Each row was made from one walk, in order. Every step used is in the known rows, and no mark comes twice. Write each row's walk.
Known rows:
y > j > h > z: [-0.58  0.48 -1.45 -0.56  1.55 -1.21 -1.93  0.59  1.29  0.48 -1.71  0.20
 -3.22 -0.44 -1.36  0.26 -3.66 -0.94  2.18  0.74  1.00 -1.40 -0.06]
y > j > c > b > q > h > z: [-0.60  2.56 -2.15 -1.16 -0.49 -2.16 -1.94 -1.54  3.96 -1.19 -2.67  1.12
 -1.37 -6.08  0.36  4.40 -1.15 -1.94  3.30 -1.11  2.88 -0.12  0.03]
b > q > c > y > h: [ 3.61  0.27 -0.61 -0.04 -0.97 -0.62 -0.79 -3.26  2.30 -0.37 -1.86  0.04
 -1.34 -4.77  0.30  2.52  0.03 -2.49  1.10 -1.31  2.64 -0.28  1.48]
j > c > y: [ 0.52  0.66 -0.62  0.41  0.64 -2.00 -0.68 -1.98  0.94  1.39 -1.97 -0.07
 -0.74 -2.57  0.64  4.50 -1.07  0.90 -0.17 -0.03  0.33 -1.60  1.44]
b > j: [-0.41 -0.32 -0.53  0.39  1.16 -1.14  0.15 -2.59  1.47  1.76 -0.83  0.02
 -0.23 -0.04  1.06  0.36 -0.96  0.27  0.13  0.32 -0.71 -0.49 -0.15]
b > j > c > y > h > z: [-0.04  0.43 -1.90 -0.86  0.36 -1.91 -1.45 -4.68  2.45  0.71 -2.10  1.57
 -2.79 -5.12  1.62  3.56 -1.53  2.06  1.24 -0.27  1.81 -1.86  1.99]
b > j > c > y: [ 0.61  0.36 -1.07  0.05  1.11 -1.88 -0.06 -5.01  1.90  2.24 -2.47  0.10
 -1.11 -3.40  2.06  4.61 -0.81  2.11  0.06 -0.23  0.78 -1.43  1.92]
c > y > b > q > h: [ 1.57  1.22 -1.30  0.79 -0.75 -1.29 -1.17 -3.58  3.58  0.03 -2.46  0.43
  1.60 -3.57  0.86  4.62  0.60 -2.55  1.13 -0.98  1.93 -0.39  1.13]
y > j > c > b > q: [ 0.86  1.96 -1.53 -0.37  1.05 -1.79 -1.11 -1.31  2.28  0.67 -3.48 -1.01
 -0.97 -4.21  0.02  7.03 -2.04 -1.53  2.13 -0.92  3.18  0.24  0.30]
q > y > b > j > c: [ 1.13  0.38 -2.04  0.21  0.40 -2.42 -1.34 -2.08  2.31  2.18 -3.37 -1.44
  1.19 -5.28  1.99  4.88 -2.75  1.74  2.18 -0.23  0.72 -0.46  1.33]
c > j > b > q > h: [ 1.31  1.75 -0.97  0.59 -0.81 -1.54 -0.42 -2.74  3.93 -0.57 -2.00  0.70
  1.23 -2.54  0.47  3.43 -0.55 -3.80  0.78 -0.99  2.08 -1.35  0.80]
h > j > c > y: [ 0.64  0.66 -1.30  0.65  0.50 -2.37 -1.53 -0.67  1.27  1.85 -2.02 -0.47
 -1.05 -3.48  0.30  4.53 -0.47 -0.76 -1.85  0.07  1.35 -2.38  2.07]
q > y > b: [ 1.38  0.20 -1.54  1.17 -0.38 -1.95 -1.80  1.29  1.03  1.97 -1.50 -1.44
  1.96 -1.59 -0.03  2.21 -1.64 -1.57  1.55  0.17 -0.39 -0.27  0.41]
c > y: [ 0.81  0.19 -0.63  1.07  0.29 -1.42 -0.56 -1.80  0.51  2.08 -0.62  0.11
 -0.33  0.23  0.02  1.88  0.33 -1.19 -0.50  0.19 -0.32 -1.23  0.99]
y > j > c: [ 0.09  0.68 -0.95  0.03  1.08 -2.05 -1.37 -0.27  1.43  0.88 -2.70 -1.31
 -1.73 -2.27 -0.11  4.13 -3.39  0.56  1.91  0.30  1.01 -0.53  0.43]
b > q > h > z: [-0.92  1.08 -0.35 -0.63 -0.20 -0.99 -0.61 -1.32  3.15 -0.58 -0.10  2.28
  0.27 -1.85  0.26 -1.97  0.06 -2.28  1.16 -0.39  0.42 -0.61 -1.32]
b > q: [ 0.59  0.45  0.28  0.05  1.37 -0.62  0.21 -1.27  1.40  1.26 -0.84  0.14
  0.63  0.07 -0.07  0.60 -0.91 -1.83  0.12 -0.14  0.66 -0.19 -1.08]
c > j: [ 0.77  0.38 -0.78  1.17  0.11 -1.48 -0.55 -1.74  0.67  1.56 -0.68  0.02
 -0.66  0.60 -0.99  0.94 -0.25 -1.98 -0.41  0.24 -0.27 -0.79  0.78]
b > q > h > c > y: [ 1.44  0.90 -0.86  0.14 -0.93 -1.17 -1.12 -2.57  3.81 -0.17 -0.58  0.45
 -0.10 -4.44  0.59  3.08  4.03  0.12 -0.38 -0.89  1.13 -1.25  1.18]
c > b > j: [-0.63  0.47 -1.48  0.61  0.38 -1.53 -0.31 -2.06  1.34  1.22 -1.10  0.06
  0.03 -1.25  0.82  2.79  0.22 -0.85  0.15 -0.13 -0.02 -0.17  0.09]
h > c > b: [-0.70  0.66 -1.58  0.88 -0.05 -2.07 -1.97  1.95  1.14 -0.04  0.16 -0.64
  0.43 -2.57 -0.95  4.11  2.61  0.10 -1.00  0.03 -0.14 -0.84  0.08]
b > j > h > c: [-0.40 -0.45 -1.07 -0.54  1.61 -1.00 -1.06 -1.17  2.47 -0.01 -1.47 -0.72
 -1.97 -3.08  0.30  2.47  0.22  3.47 -0.45  0.47  0.67 -1.65  0.64]
q > y > c > b > j > h > z: [ 0.85  0.99 -2.81 -1.04 -0.24 -1.82 -1.92 -1.09  2.06  0.52 -1.99 -0.19
 -2.07 -6.94  0.54  3.80 -1.02  0.32  2.55 -0.16  1.49 -1.29  1.28]
c > b: [-0.73  0.77 -1.08  0.92 -0.10 -1.67 -0.86  0.93  0.45  0.43 -0.52 -0.14
  0.48 -0.41 -0.55  2.74  0.01 -2.08 -0.13  0.15 -0.38 -0.24 -0.35]

Which walk is each row?
[ 1.34  1.51 -2.48  0.22 -0.75 -2.56 -2.10  0.83  1.43  1.59 -2.98 -2.04
 -1.31 -4.61  0.22  5.86 -1.92 -0.87  2.97 -0.38  1.26 -0.12  1.41] -> q > y > j > c > b
[ 0.86  0.41 -0.77  0.34  0.59 -0.89 -0.64 -1.66  1.05  0.09 -1.98 -0.25
 -2.37 -0.35 -1.47  1.85 -1.78 -1.07 -0.13  0.43  0.91 -1.51  1.19] -> c > j > h
[ 2.24  1.09 -1.51 -0.10 -1.69 -0.81 -1.28 -0.23  2.21  0.12 -1.73 -0.58
 -0.51 -3.75  0.13  3.27 -0.13 -2.87  2.01 -0.91  2.27  0.31  0.47] -> c > b > q > y > h
[ 0.29  1.11 -1.17 -0.56  1.09 -0.85 -1.40  0.72  2.39 -1.13 -1.69 -0.56
 -0.77 -4.31 -0.98  5.27  1.49  0.20 -0.44 -0.43  2.83 -1.03  0.00] -> j > h > c > b > q
[ 0.74  0.48 -1.18  0.82 -0.96 -1.81 -1.09  0.96  0.61 -0.55 -0.68 -0.55
  0.50 -3.12 -0.46  1.88  0.41 -2.90  0.54 -0.56 -0.42  0.15 -0.01] -> q > c > b
[ 2.82  0.71 -1.08  0.09  0.29 -0.92 -0.76 -0.97  2.08  3.13 -1.95 -1.52
 -0.77 -1.19  0.12  1.08 -1.43 -2.59  2.82 -0.45  1.29  0.28  0.29] -> b > q > y > j
[ 2.44  0.73 -1.51 -0.26 -0.74 -1.56 -2.22  1.57  3.46 -0.02 -1.52 -1.31
  0.80 -5.44  0.51  4.80  0.12 -0.27  1.29 -0.84  2.77 -1.73  0.88] -> j > b > q > y > h > c
[ 1.62  0.73 -1.42 -0.05 -0.06 -2.16 -1.62  0.46  1.62  2.19 -2.78 -2.03
 -1.67 -3.37  0.43  3.36 -3.04  0.30  2.93  0.06  0.44 -0.53  1.17] -> q > y > j > c
[-0.50 -0.17 -0.63 -0.17  1.11 -1.09 -1.63  1.90  1.50 -0.81 -0.94 -0.87
 -1.61 -2.37 -1.13  2.40  0.18  2.27 -0.73  0.72  0.38 -1.80  0.20] -> j > h > c
[-0.62  1.05 -2.11  0.06 -0.97 -2.27 -2.75  1.81  1.95 -1.61 -2.49 -0.67
 -1.80 -5.70 -0.42  6.37 -1.32 -1.41 -0.67 -0.11  2.56 -1.48  1.26] -> y > h > j > c > b
[ 0.21  0.73 -1.78  0.33  0.04 -1.93 -0.95 -2.35  1.81  0.39 -1.57 -0.71
 -0.29 -4.96  0.67  5.88 -0.06 -0.06  0.96 -0.25  0.73 -0.25  0.64] -> y > c > b > j
[ 1.87  1.39 -0.83  0.82  1.08 -1.60 -0.18 -2.40  2.12  1.52 -1.87  0.10
  1.47 -0.70 -0.19  3.93 -1.29 -3.74  0.08 -0.73  2.37 -1.50  0.58] -> c > j > b > q
[ 1.35 -0.31 -1.47  0.15 -1.59 -1.49 -2.59  2.11  2.01  0.03 -0.27 -1.40
 -1.31 -4.16 -0.31  1.79  1.22  1.49  0.77  0.18  0.13 -1.08  1.09] -> q > y > h > c
[ 1.12  0.05 -1.60  0.69 -0.97 -1.57 -2.40 -0.72  1.90 -0.68 -0.51 -0.50
 -2.21 -3.23 -1.48  3.37  1.79  0.57 -0.49  0.06  1.16 -1.33  1.76] -> y > h > c > j
[-0.17 -0.11 -1.44  0.87  1.28 -1.74 -0.93 -2.26  1.76  1.54 -1.98 -0.55
  1.43 -1.42  0.88  3.13 -1.71 -0.08  0.83  0.16  0.15 -0.24  0.16] -> y > b > j
[ 0.36  0.32 -2.43 -0.07  1.67 -1.63 -1.68 -3.96  1.89  1.63 -2.62  1.02
 -0.94 -2.91  0.61  3.50 -1.94  0.18  1.06  0.10  1.78 -1.97  1.72] -> c > y > b > j > h > z
[ 2.30  0.36 -0.74  0.50  0.57 -1.35 -0.96 -0.88  2.15  0.04 -2.18 -0.82
  2.41 -3.98 -0.12  2.49 -1.37 -3.04  1.42 -0.96  1.48  0.50 -0.42] -> y > b > q > c
[ 1.81  1.33 -1.13  0.26  1.46 -1.91 -1.10 -3.32  2.14  1.48 -3.57 -0.33
  1.50 -4.63  0.82  7.59 -1.47 -0.44  0.69 -0.86  3.08 -0.88  1.34] -> j > c > y > b > q
[ 2.20  0.71 -1.68  0.09  1.59 -1.17 -2.16 -1.70  2.73  0.36 -2.92 -0.91
  0.06 -4.91 -0.52  7.28  0.95  0.64 -0.18 -0.56  3.58 -1.72  1.72] -> j > h > c > y > b > q
[ 2.24  1.00 -1.66  0.53 -0.07 -1.55 -1.84 -0.96  3.05  0.68 -2.40 -0.17
 -0.15 -3.58  0.48  5.93 -0.99 -4.18 -0.90 -0.82  4.26 -2.73  1.98] -> c > y > h > j > b > q
[ 0.06  0.82  0.16 -0.04 -0.57 -0.60 -0.03 -1.64  3.35 -0.90 -1.08  0.70
  0.38 -1.70  0.55  0.05  0.04 -1.88  0.86 -0.41  0.49 -0.15 -0.84] -> b > q > h
[ 0.29  1.11 -1.93  1.16 -1.51 -2.60 -2.14 -0.11  3.50 -1.32 -0.78 -0.14
  0.71 -4.05 -0.27  4.31  1.90 -0.68 -0.28 -0.32  0.59 -2.25  1.68] -> q > h > c > j > b
[-0.15 -0.25 -2.00  0.05  1.73 -1.54 -2.15 -0.90  2.78 -0.17 -2.60 -1.25
 -0.32 -4.46  0.18  5.32 -0.55  3.06  0.30  0.28  1.49 -1.39  1.00] -> y > b > j > h > c
[ 0.28  0.73 -1.77 -0.47  0.55 -1.35 -1.03 -2.08  2.15 -1.03 -2.92 -0.98
 -1.99 -5.82  0.32  6.71 -1.41  0.90  1.20 -0.02  1.83 -0.92  1.02] -> y > c > b > j > h
[ 1.95  1.23 -1.32  0.72  1.03 -2.01 -1.24 -1.19  2.77  1.10 -1.14 -0.38
  1.43 -3.00 -0.50  5.26  1.34 -1.48 -0.75 -0.81  2.59 -1.97  1.00] -> h > c > j > b > q
[-0.41  0.13 -2.38  0.08 -0.70 -1.63 -2.14 -1.02  2.56 -0.98 -0.94 -0.45
 -1.49 -5.06  0.42  5.18  2.05  1.78  0.04 -0.29  1.33 -0.57  1.12] -> y > h > c > b > j
[ 2.09  0.68 -0.27  0.24  0.71 -1.57 -0.23 -0.20  2.35 -0.04 -1.69 -0.42
  2.35 -3.25  0.56  2.36 -1.97 -3.39  1.02 -1.06  1.50 -0.81 -0.48] -> j > b > q > c
[-1.00  1.23 -1.07  0.30  0.33 -2.24 -1.06  0.61  0.90 -0.27 -1.93 -0.31
  0.09 -3.30  0.02  5.34 -1.35 -0.09  0.21 -0.10  0.56 -0.60  0.10] -> j > c > b
[ 0.65  0.95 -0.86  0.55  1.44 -1.73 -0.97  1.14  2.43  1.33 -1.55 -0.39
  1.90 -1.45  0.16  3.22 -1.50 -4.29 -1.27 -0.35  2.41 -2.12 -0.16] -> h > j > b > q
[ 2.78  1.01 -1.59 -0.38 -0.43 -1.73 -1.69 -1.91  2.75 -0.41 -1.54  1.28
  0.20 -5.46  0.52  2.93 -1.35 -3.71  1.72 -1.46  3.42 -1.88  1.24] -> j > b > q > c > y > h > z
[ 2.15  2.01 -1.30  0.34 -1.20 -1.99 -1.03 -3.00  4.25 -1.50 -2.50 -0.04
  0.85 -6.22  0.35  6.46 -0.70 -2.92  1.52 -1.12  2.79 -1.42  1.33] -> y > c > j > b > q > h
